What can hang from each mark
j_369: j_520
j_551: j_658 j_676 j_927
j_676: j_12 j_520 j_551 j_558
j_558: j_103
j_520: j_399 j_676
j_658: j_551
j_103: j_558
j_12: j_69 j_198

Known rows, with every way that one mark hangs from another
j_520[j_399]: [5 -14 8 9 23 -1 -1 -22 43 6 17 15 13 -18 -6 2 -29 21 -28 -14 40 -12 13 -18 23]
j_658[j_551[j_676 j_927]]: [-1 -18 5 20 10 12 25 40 43 -11 49 18 -16 -26 -9 6 22 27 22 -1 43 -14 20 3 -29]
j_658[j_551[j_676[j_558] j_927]]: [-18 -12 2 13 -3 -2 29 38 31 -14 33 17 -14 -21 -11 6 24 26 27 8 41 -10 11 3 -30]
j_12[j_198]: [17 0 16 1 -3 28 14 10 5 7 3 12 -16 -18 20 -34 19 -26 -11 3 38 -28 23 -36 -18]
j_676[j_12 j_520[j_399] j_551 j_558]: [-55 31 -27 -58 -21 -27 3 -18 -56 -15 -64 -11 -1 43 6 19 -39 -6 19 -10 -69 43 -22 13 -10]
j_520[j_676[j_12 j_551[j_658]]]: [14 2 6 -19 7 7 -40 8 -23 31 11 -15 -35 28 -3 20 16 -24 11 15 -16 11 -26 4 2]
j_12[j_69]: [5 -5 -12 11 -6 29 10 5 49 -34 12 0 17 -16 15 -6 35 15 -29 -2 -4 -11 24 -39 5]
j_520[j_399 j_676[j_558[j_103]]]: [-1 -13 10 16 19 -54 -24 -5 27 6 11 16 18 5 -2 10 -1 -14 -19 23 32 -20 -25 -6 44]
j_676[j_558[j_103]]: [-34 11 -4 4 -7 -8 30 12 -7 -22 3 -12 18 3 11 -9 -7 27 -22 23 -7 0 -17 -28 16]
j_551[j_658 j_676[j_12]]: [-7 -2 10 -1 0 41 27 10 -21 51 42 -20 8 22 -17 -1 30 1 16 -22 -10 0 4 17 -7]
j_676[j_12 j_520[j_399]]: [-27 17 -6 -11 9 21 9 -11 -5 -4 -38 1 36 19 14 9 -36 1 -13 -28 -26 17 11 4 -2]
j_676[j_12[j_69 j_198] j_558]: [-30 21 -2 -28 -40 10 38 -1 -41 -13 -45 4 13 20 10 -16 45 -39 -2 15 -17 -14 -15 -36 -20]
j_520[j_399 j_676[j_551[j_658]]]: [21 -20 7 -6 25 -29 -61 -12 25 37 24 11 -21 13 -15 14 -3 -21 3 2 25 -2 -17 10 27]
j_676[j_12[j_69 j_198] j_551[j_927]]: [10 -1 -1 -52 -27 5 15 22 -53 -21 -33 -5 -28 15 4 -12 51 -38 21 -18 -39 -5 -2 -18 -42]
j_369[j_520]: [42 4 -1 35 -3 38 0 -36 15 -19 2 7 3 -45 5 -19 -37 25 -29 21 22 -7 9 -19 -4]
j_369[j_520[j_676]]: [55 0 6 45 2 19 -26 -29 19 -11 4 10 -5 -39 6 -12 -19 2 -24 35 29 -14 -1 -11 7]
j_369[j_520[j_399]]: [42 -6 2 33 7 18 -7 -52 27 -12 0 23 16 -42 -6 -14 -51 19 -33 9 35 -12 6 -13 9]
j_676[j_520 j_551[j_927]]: [-12 4 -17 -25 -4 -6 -13 28 -10 -31 -33 -21 -23 -6 19 -6 -15 17 19 -30 -36 31 22 13 -26]
j_103[j_558]: [-13 0 5 14 -29 11 31 1 12 -23 14 -2 10 -1 -26 -3 -7 36 -29 39 33 7 15 -10 11]
j_520[j_399 j_676[j_551]]: [28 -18 6 -3 28 -41 -53 -11 32 15 21 11 -28 -3 -8 19 -6 -14 -6 7 24 -7 -10 1 31]
j_551[j_658 j_676[j_520[j_399]] j_927]: [-15 -26 12 11 0 -2 9 31 6 32 4 -7 30 1 -16 -23 31 -3 35 -60 18 -1 27 46 -15]
j_558[j_103]: [0 0 1 18 20 22 26 24 14 -23 41 -14 23 -5 22 -11 -11 34 -36 8 -11 -5 0 -30 21]
j_369[j_520[j_399 j_676[j_12 j_551]]]: [54 -3 2 16 6 -5 -33 -47 -2 -1 -4 18 -10 -19 -9 4 -33 -13 -16 23 9 -8 -18 2 9]
j_551[j_658 j_676[j_12 j_558]]: [-31 5 5 -10 -17 22 32 6 -36 48 19 -20 10 30 -21 -2 32 -2 23 -9 -12 5 -10 16 -7]
j_676[j_520]: [-17 15 -12 10 7 31 0 9 27 -19 -18 -10 17 -9 31 -8 -24 22 -16 -14 -10 18 31 -4 -5]
j_676[j_12 j_520[j_399] j_558[j_103]]: [-63 28 -14 -19 -10 -11 32 -3 -36 -20 -50 -4 60 41 18 5 -34 -1 -11 -6 -53 21 -22 2 10]

Rows
[-18 1 -15 -30 -8 12 -25 24 -20 0 -27 -23 -13 14 11 -12 -12 5 30 -39 -35 40 10 24 -32]
j_676[j_520 j_551[j_658 j_927]]
[9 16 1 -50 -11 21 11 4 -61 6 -9 -9 -47 20 7 -1 6 -25 11 0 -36 6 -7 -18 -29]
j_676[j_12[j_198] j_551]
[-15 -6 -2 13 7 22 7 8 21 41 31 -7 28 11 -6 -11 12 0 17 -39 -1 6 26 32 2]
j_551[j_658 j_676[j_520[j_399]]]
[1 -15 0 -31 -3 8 -18 17 -21 14 8 -19 -34 5 -11 -8 0 13 21 -21 -4 20 -4 5 -22]
j_676[j_551[j_658 j_927]]
[-8 -7 7 -3 2 -42 -23 -17 14 7 -18 20 19 19 -11 20 23 -32 -12 16 15 -19 -26 -8 31]
j_520[j_399 j_676[j_12[j_69] j_558]]
[-33 -4 -6 -43 -27 -22 -9 11 -44 10 -21 -21 -30 15 -15 -10 3 7 31 -5 -9 27 -25 3 -22]
j_676[j_551[j_658 j_927] j_558]
[-28 14 -20 -29 -12 -23 14 11 -34 -27 7 -25 -21 14 10 2 -13 24 -1 23 -44 22 -27 -20 7]
j_676[j_551 j_558[j_103]]
[-5 7 2 2 2 8 36 11 -7 8 2 1 12 2 8 -8 23 -19 12 -29 -15 -14 32 15 -7]
j_551[j_676[j_12[j_198] j_520[j_399]]]
[37 5 2 37 -9 2 -21 -32 8 -12 -9 10 -5 -34 4 -11 -17 0 -18 43 26 -12 -11 -11 7]
j_369[j_520[j_676[j_558]]]
[42 7 -4 22 -11 -6 -30 -32 -7 -15 -8 4 -24 -27 1 -7 -19 -1 -9 44 6 -3 -17 -8 2]
j_369[j_520[j_676[j_551 j_558]]]
[-20 15 -15 -46 -11 7 2 22 -53 -25 -53 -25 -16 21 15 8 -15 2 25 -33 -65 38 5 17 -36]
j_676[j_12 j_520 j_551[j_927]]
[59 -7 0 26 8 -11 -41 -46 17 -5 5 19 -12 -31 -6 -3 -33 -5 -18 24 23 -10 -9 0 15]
j_369[j_520[j_399 j_676[j_551]]]
[15 -13 19 6 26 -21 -30 -12 20 24 6 16 4 10 -9 22 -3 -22 -17 7 29 -18 -15 -1 29]
j_520[j_399 j_676[j_12]]
[51 -4 9 33 9 4 -27 -47 11 1 -6 24 10 -25 -7 0 -32 -12 -25 24 28 -17 -12 -3 14]
j_369[j_520[j_399 j_676[j_12]]]
[-22 -11 12 -3 -11 19 25 40 -33 30 -10 -20 24 19 -12 -15 40 -8 40 -54 -12 7 16 44 -31]
j_551[j_658 j_676[j_12 j_520] j_927]
[-4 -3 3 -26 5 -55 -35 -18 -17 18 -11 9 -21 25 -15 29 -4 -27 6 19 -1 0 -37 6 25]
j_520[j_399 j_676[j_12 j_551 j_558]]
[-11 -14 11 3 2 -19 37 31 -12 -8 -19 -6 19 -10 -7 -5 26 4 24 -50 -6 -8 30 33 -14]
j_551[j_676[j_12 j_520[j_399]] j_927]
[57 -9 7 43 12 -1 -33 -46 32 -2 3 26 7 -38 -5 -7 -32 -4 -28 24 42 -21 -3 -4 19]
j_369[j_520[j_399 j_676]]
[17 -15 12 6 19 -19 -31 -13 31 11 3 19 16 10 -6 19 20 -30 -20 4 18 -21 -11 -6 31]
j_520[j_399 j_676[j_12[j_69]]]
[-28 12 -12 14 -10 -9 35 17 7 -12 1 -16 5 -12 11 -5 19 19 11 -7 -17 2 27 12 2]
j_551[j_676[j_520 j_558]]
[-10 6 -3 6 8 7 33 7 3 2 8 -7 17 1 3 8 9 9 6 -28 -24 0 29 18 5]
j_551[j_676[j_12 j_520[j_399]]]
[-5 2 -3 11 12 37 30 20 31 0 58 14 -14 -4 -5 21 9 24 12 12 17 -5 10 -4 -22]
j_658[j_551[j_676[j_12]]]
[-26 9 -15 15 1 18 23 22 41 -12 37 14 -4 -8 6 12 4 25 20 15 14 5 16 3 -21]
j_658[j_551[j_676[j_520 j_558]]]
[-10 14 -4 7 1 21 39 20 -6 -4 9 -18 7 1 11 4 18 13 7 -20 -34 3 31 15 -5]
j_551[j_676[j_12 j_520]]
[-1 -13 11 13 13 -51 -34 -15 32 15 0 19 3 -2 -8 12 -1 -16 -13 20 46 -18 -18 -5 39]
j_520[j_399 j_676[j_558]]
[-5 11 -2 -20 -2 -28 -16 16 -39 -4 -2 -18 -25 30 7 20 15 -17 3 35 -36 7 -41 -5 16]
j_520[j_676[j_12 j_551 j_558[j_103]]]
